Known rows, with every step that occurs
zese dazule dozo: .42,.28,-.08,-.14,-.19,-.02,.24,-.39,-.18,-.24,-.06,.13,.21,-.12,-.15,.32,-.07,.24,-.11,.01
zese dazule vigav kopop nimal: .06,-.09,.59,.10,-.10,.17,-.04,-.08,-.03,.42,.17,.12,.69,-.09,.14,.34,.14,.12,.17,.12
novof zese: .31,.46,-.26,-.13,-.08,-.10,.01,-.12,-.15,-.34,.05,-.14,.26,-.36,.07,.27,-.22,-.27,.01,.14
zese dazule vigav: .28,.29,.27,-.17,-.24,.02,.00,-.27,-.23,.04,.12,.29,.35,-.26,-.02,.43,-.02,-.10,.02,.01
dozo kopop: .19,.04,-.06,-.11,-.09,-.02,.10,-.15,-.10,-.26,.03,.15,-.18,.01,.00,-.03,-.13,-.17,-.21,-.05
nite fuvova dozo kopop: .05,.17,-.14,-.22,-.07,-.20,.12,.21,-.01,-.22,.09,.49,-.58,-.03,.22,.02,-.08,-.20,-.31,-.23
novof zese dazule: .54,.49,-.13,-.24,-.17,-.13,.19,-.20,-.25,-.29,.17,.08,.47,-.43,.14,.49,-.16,-.24,-.06,.07
vigav kopop nimal dazule dozo: -.17,-.31,.11,.43,.18,.22,-.13,-.02,.15,.24,-.18,-.55,.49,.21,-.03,-.11,.03,.53,.26,.19
novof zese dazule vigav: .36,.50,.19,-.14,-.15,-.08,.18,-.12,-.18,-.02,.17,.17,.64,-.41,.09,.53,-.08,-.15,.08,.10
vigav kopop nimal dazule dozo fuvova nite: -.07,-.33,-.21,.07,.28,.23,-.06,-.01,.23,.15,-.14,-.46,.08,.46,-.18,-.24,.19,.23,.11,.22
dazule vigav kopop nimal: -.23,-.16,.53,.27,.02,.22,-.25,.04,.11,.44,.03,-.13,.52,.01,.08,.09,.11,.11,.28,.21
nite fuvova: .18,.23,-.13,-.21,-.19,-.07,-.26,-.14,-.16,-.29,.08,.14,-.28,-.16,.16,.22,-.11,-.17,-.01,-.07
dozo kopop nimal dazule: -.13,-.26,.03,.12,.10,.08,.02,.03,.07,.01,.05,-.17,.09,.16,-.01,-.17,-.03,.07,.04,-.10
fuvova nite: .30,.19,-.27,-.53,.04,.12,-.14,-.29,-.13,-.33,.16,.08,-.43,-.08,-.08,.06,-.03,-.41,-.08,.11
fuvova dozo kopop nimal: -.13,-.03,-.08,-.08,.06,-.11,.22,.24,.14,-.04,.11,.24,-.24,.01,.05,-.13,-.02,-.19,-.27,-.15
kopop nimal dazule: -.14,-.10,-.11,.11,.06,.11,-.27,-.08,.01,.00,.02,-.43,.24,-.02,-.05,-.01,-.06,.04,.23,.00
nite fuvova dozo dazule vigav kopop nimal: -.38,-.21,.42,.10,.01,-.10,-.05,.41,.13,.39,.14,.34,-.20,-.07,.37,-.07,.19,-.02,.07,-.14
vigav dazule: .18,-.08,-.13,.01,-.05,.05,-.29,-.09,-.28,-.09,-.05,-.26,.02,-.14,-.07,-.04,-.08,-.14,.11,.12
nimal dazule vigav kopop: -.13,-.03,.27,.36,.06,.19,-.34,-.04,-.05,.27,-.16,-.35,.44,.03,-.02,.04,-.03,.20,.26,.18
nimal kopop: .14,.13,-.11,.04,-.15,-.03,-.25,-.28,-.01,-.10,-.03,-.34,.12,-.12,.12,.14,-.08,-.03,.06,.07
nite fuvova dozo kopop nimal: -.13,-.01,-.02,-.16,.00,-.16,.11,.32,.13,-.05,.17,.42,-.44,.03,.24,-.03,.01,-.13,-.21,-.26

Rows
-.31,-.37,.57,.24,-.03,.10,-.09,.06,.03,.43,.07,-.01,.24,-.06,.17,-.13,.18,.02,.24,.07	dozo dazule vigav kopop nimal
-.09,.01,.25,-.01,-.17,-.04,-.05,-.14,-.17,.05,.01,.16,-.09,-.23,.00,-.03,.03,-.19,.09,-.06	dozo dazule vigav
.08,.33,-.25,-.24,-.13,-.20,-.11,.11,-.06,-.26,.07,.33,-.49,-.19,.18,.16,-.12,-.25,-.19,-.15	nite fuvova dozo
.07,.18,-.21,-.14,-.02,-.16,.23,.13,.00,-.23,.02,.33,-.40,-.05,.01,-.08,-.13,-.27,-.41,-.12	fuvova dozo kopop
-.06,-.12,.03,.11,.04,.04,.31,-.08,.16,-.06,-.10,-.02,.05,.24,-.17,-.16,.01,.38,-.02,-.03	dazule dozo kopop nimal
.23,.29,-.56,-.10,-.15,-.08,.12,-.30,.01,-.37,-.33,-.13,-.16,.17,-.39,-.01,-.04,.04,-.18,.09	dazule dozo fuvova
.25,-.09,-.50,-.23,.11,.04,.01,-.13,-.07,-.16,-.21,-.22,-.34,.29,-.42,-.24,.11,-.04,-.03,.19	vigav dazule dozo fuvova nite
-.06,-.11,-.44,-.13,.22,.11,.00,-.11,.19,-.07,-.12,-.39,-.13,.37,-.37,-.20,.12,.13,.09,.06	kopop nimal dazule dozo fuvova nite
-.21,-.04,.27,.12,-.03,-.11,.06,.21,-.01,.24,-.02,.25,-.16,-.18,.15,-.12,.07,-.17,-.11,-.01	fuvova dozo dazule vigav kopop
-.20,-.04,.30,.04,-.07,-.15,-.04,.30,.00,.22,.06,.41,-.35,-.13,.34,-.01,.11,-.09,-.06,-.11	nite fuvova dozo dazule vigav kopop
-.36,-.09,.16,.15,.17,-.04,.14,.36,.20,.26,.02,.12,-.01,.11,-.04,-.17,.04,.02,-.05,-.16	fuvova dozo kopop nimal dazule vigav
-.29,-.26,.31,.21,.13,.12,.01,.10,.12,.26,.03,-.09,.25,.19,-.06,-.14,.04,.15,.17,-.08	dozo kopop nimal dazule vigav
-.17,-.10,-.12,.23,.11,.11,-.07,-.11,.11,.01,-.16,-.46,.28,.12,-.23,-.08,-.03,.42,.25,.02	kopop nimal dazule dozo
-.07,-.41,.09,.23,.14,.08,.16,.07,.02,.14,-.13,-.21,.14,.25,-.20,-.30,.07,.39,.14,.04	vigav dazule dozo kopop nimal
.11,-.23,-.03,.18,.07,.02,.16,-.04,-.10,-.04,-.22,-.14,-.02,.19,-.22,-.25,-.02,.31,.02,.07	vigav dazule dozo kopop
-.15,-.32,.13,.32,.12,.22,-.32,.02,.06,.22,-.02,-.51,.45,.09,.12,-.05,.02,.18,.24,.17	vigav kopop nimal dazule
-.20,-.09,-.06,-.02,.10,-.14,.05,.37,.13,.01,.10,.21,-.36,.10,.21,-.09,-.01,.01,-.11,-.28	nite fuvova dozo kopop nimal dazule
.30,.24,-.62,-.40,.02,.00,.15,-.31,.05,-.39,-.18,-.02,-.47,.28,-.42,-.08,.05,-.11,-.21,.13	dazule dozo fuvova nite
-.21,-.10,-.13,.05,.15,-.08,.15,.29,.15,.02,.04,.03,-.16,.09,.01,-.20,-.03,-.05,-.18,-.17	fuvova dozo kopop nimal dazule
-.18,.15,.13,-.15,-.13,-.24,.00,.22,-.05,.04,.08,.51,-.53,-.23,.22,.02,.05,-.22,-.09,-.24	nite fuvova dozo dazule vigav
